Each row comes from the steps of one path. Every step used is in the known rows, and no mark comes twice. Write the path behind each row, first mark first.
In the rows, 128 means zero.
Known rows
B Z: [135 147 105 104 134 142 138 113 126 141 118 132 129 141 132 108 118 137
 127 121 130 126 118 128 123 115 135 118 133]
B Q: [135 147 104 113 132 139 126 120 119 126 127 166 118 112 125 114 117 138
 125 126 125 127 117 101 120 114 136 123 137]
Q B Y S C: [112 105  88 123 152 191 105 120 190 115 102 193 161 136 139 136 126 142
 137 136 125 126  92  76 138 118 150 103 145]
Y S V: [ 98  92 107 139 125 141 125 122 183 121 107 175 122 137 130 134 135 124
 127 133 133 124 114 111 133 148 131 126 130]
Z B H S: [132 140 137 115  83 169 140 127 126 139 129 128 129 188 130 129 146 124
 130 127 133 112 141 134  97 135 151 136 125]
Q B Z: [140 166  80  92 152 144 123 102 151 134 119 149 155 127 136 117 127 141
 132 119 127 123  97 115 130 121 135 113 143]
Z B H: [127 146 136 119  93 154 129 132 121 143 121 127 140 171 125 122 135 120
 123 128 129 117 126 139 112 132 155 127 123]
Z B: [139 137 139 126 135 143 122 133 129 125 127 139 149 148 123 136 148 123
 132 134 128 124 121 125 120 128 132 123 130]
Z B Y S Q: [134  91 106 121 111 203 117 117 164  92 108 252 154 148 137 126 127 145
 125 116 123 125 106 127 137  83 149 108 134]
V B Y: [125 134 147 110 128 177 116 146 113  96 106 148 140 142 144 119 104 141
 139 128 126 134 113 109 132  98 124 115 138]
V B C: [120 147 148 115  98 149 139 133 139  95 111 125 142 141 135 128 109 115
 138 135 134 125 134 149 124 140 106 125 136]
R S C: [126 114 138 154 145 109 137 122 113 103 117 142 137 136 125 129 132 113
 121 139 118 126 123  95 123 170 118 125 138]
S Q: [128  99 109 134 132 128 131 115 118  97 127 200 137 121 129 122 121 127
 115 120 125 129 118 143 137 112 135 131 126]
S Q B: [136 119  82 124 147 128 116 105 143  88 130 218 162 109 132 131 128 132
 122 120 121 126  97 130 144 117 134 127 135]
S Q B C: [135 137  75 120 107 134 131  98 170  92 127 228 169 118 131 127 118 121
 118 129 120 122 111 150 137 136 133 123 136]
B R S V: [115 121 133 152 144  98 132 120 125 125 116 203 121 121 117 122 141 126
 107 147 110 126 112  85 111 157 132 120 136]
H S: [132 123 130 124 117 143 140 124 133 127 135 128 119 144 132 134 138 130
 136 128 133 124 145 122 113 132 124 138 129]
H S Q B: [137 114  85 120 138 145 127 100 150  86 136 216 152 123 136 138 140 134
 129 119 126 122 114 123 128 123 131 136 137]
R S V B Q: [122 146 126 128 141 121 127 124 106  68 102 199 125 119 132 113 115 123
 123 131 119 126  98  73 122 165 104 126 150]
H S C: [115  96 128 141 149 148 140 129 129 119 126 140 130 161 127 137 138 118
 133 147 134 123 136  95 109 149 136 136 130]
Y B Q: [131 162 107 102 155 155 120 135 122 113 130 140 133 113 127 121 123 136
 122 129 129 131 108  67 120 144 133 121 141]
V B R: [111 124 161 117 160 148 122 138 110 107 114 143 128 117 128 134 128 136
 135 137 132 128 116 108 115  97 126 121 137]
R S: [143 141 140 139 113 104 137 116 118 111 126 129 125 120 130 126 132 126
 123 120 118 126 133 118 128 155 109 128 138]
Q B: [134 147 103 117 147 129 113 117 151 121 130 143 155 114 131 138 137 132
 134 126 125 126 107 116 134 134 128 124 138]
B Y: [133 132 120 119 117 162 122 135 130 132 121 164 133 142 135 114 111 143
 126 131 118 134 120 115 130 105 142 114 131]
V B: [119 130 153 117 140 143 123 138 112  90 114 114 134 131 137 133 119 125
 141 125 135 128 120 124 131 123 109 129 135]

Write each row's path
[137 107 130 144 136 109 138 103 107  95 126 233 127 101 122 122 130 135
 104 123 109 125 119 117 122 112 132 122 137] | B R S Q
[106 136  85 120 105 144 128 118 161 130 120 174 137 167 134 126 138 121
 123 137 129 114 110 105 111 171 155 137 131] | Q B H S V
[133 123 131 130 161 127 132 118 111  83 129 208 141 102 123 128 137 133
 100 126 114 129 109  84 121 142 128 119 140] | Y B R S Q
[123  81  94 123 105 188 124 112 164  99 110 243 131 129 141 118 107 150
 121 113 123 129 114 128 145  82 146 113 132] | B Y S Q
[127 149 134  92 145 157 133 123 112 106 104 119 137 143 141 113 109 134
 139 118 137 125 111 128 126 109 116 118 140] | V B Z
[126 130 143 150 151 113 126 124 126 119 114 215 142 139 112 131 160 121
 112 151 110 122 105  83 103 159 135 116 138] | Z B R S V
[144 113 122 144 117 108 140 104 111  80 127 205 133 114 130 121 123 125
 109 112 113 126 123 132 137 138 114 130 135] | R S Q
[ 89 125 133 124 108 140 127 143 115 105  97 145 128 167 136 115 110 112
 121 137 134 121 107 124 123 156 139 132 126] | S V B H
[124 126 124 151 124  94 133 120 130 108 116 175 128 134 127 122 133 115
 114 136 114 127 116 104 127 183 114 129 134] | R S V
[139 132  79 115  98 150 142  95 177  89 134 229 160 136 135 134 128 124
 126 129 125 118 128 144 123 142 128 134 138] | H S Q B C
[115  90  86 121 153 158 113  95 184 100 120 251 146  90 128 142 143 148
 123 119 125 119  96 112 135  85 148 114 140] | Y S Q B R
[139 153  94 108 136 162 105 125 152 125 122 179 158 126 138 123 120 148
 132 128 116 131  99 102 137 109 142 110 140] | Q B Y
[122 102 105 124  78 153 150 111 117 110 129 190 117 162 136 114 118 127
 112 115 130 116 138 150 116 122 154 144 121] | B H S Q
[126 113  92 123 170 132 114 105 142 103 129 247 155  96 123 133 137 142
 115 129 117 125  93 113 128  92 152 117 136] | S Q B R
[151 149  91 131  92 110 140  87 160  74 124 232 166 112 133 125 121 119
 113 120 109 120 115 143 138 162 112 124 146] | R S Q B C
[101 132 130 128 109 138 135 137 151  90 100 168 145 155 132 124 111 104
 129 150 132 125 117 131 124 169 115 127 134] | S V B C
[ 95 107 150 122 121 172 142 140 106 100 106 111 128 185 139 129 118 113
 137 138 142 116 132 106 104 148 140 139 131] | V B H S C
[125 148 129 103 142 154 121 131 102  89 115 150 125 114 134 119 108 136
 138 124 132 127 110  98 123 109 119 125 143] | V B Q
[129 131  90 107 121 188 104 116 195 121 112 184 149 123 143 134 125 154
 139 118 123 126 102 102 143 100 139 106 145] | Q B Y S
[145 155 115 112 139 154 121 124 120 120 126 177 139 131 120 123 136 133
 130 130 125 123 111  98 112 115 140 119 138] | Z B Q
[110 126  97 122 126 159 132 119 144 127 121 141 146 169 134 134 136 119
 130 140 132 114 118  98 108 158 159 134 134] | Q B H S C
[133 163 106  91 154 160 132 128 130 131 120 104 144 143 134 115 123 134
 124 124 135 129 109  96 123 144 131 114 136] | Y B Z
[ 99 117 137 131 150 132 120 142 124  87 104 157 137 144 134 129 122 115
 132 141 134 129 104 109 130 153 116 129 132] | S V B
[108 112 171 143 178 130 130 132  95  84 103 156 137 125 125 135 131 122
 127 146 122 124 112  73 111 139 118 118 147] | V B R S C
[109 114 132 118 129 182 124 147 130  89 103 196 133 174 144 121 115 133
 136 145 128 131 113  88 116 131 126 125 136] | H S V B Y
[123 129  80 116 105 138 123 104 135 106 124 206 152 131 136 118 116 128
 112 113 121 119 100 143 136 123 159 129 129] | S Q B H
[114 113 142 107 115 203 116 135 157  93  97 155 131 137 149 128 108 148
 147 117 133 129 116 112 138  90 120 111 142] | V B Y S
[135 135 151 138 135 111 135 116 114 127 127 160 118 107 120 127 140 136
 117 130 113 125 128 102 111 129 124 119 139] | B R S
[127 109 156 133 150 127 133 114  91  56 112 217 133 102 130 125 123 133
 116 121 117 125 112 113 124 107 113 123 144] | V B R S Q
[140 156 124 127 153 110 120 105 138 118 128 178 143  93 123 137 149 140
 124 129 109 122 108  88 119 135 126 116 149] | Q B R S
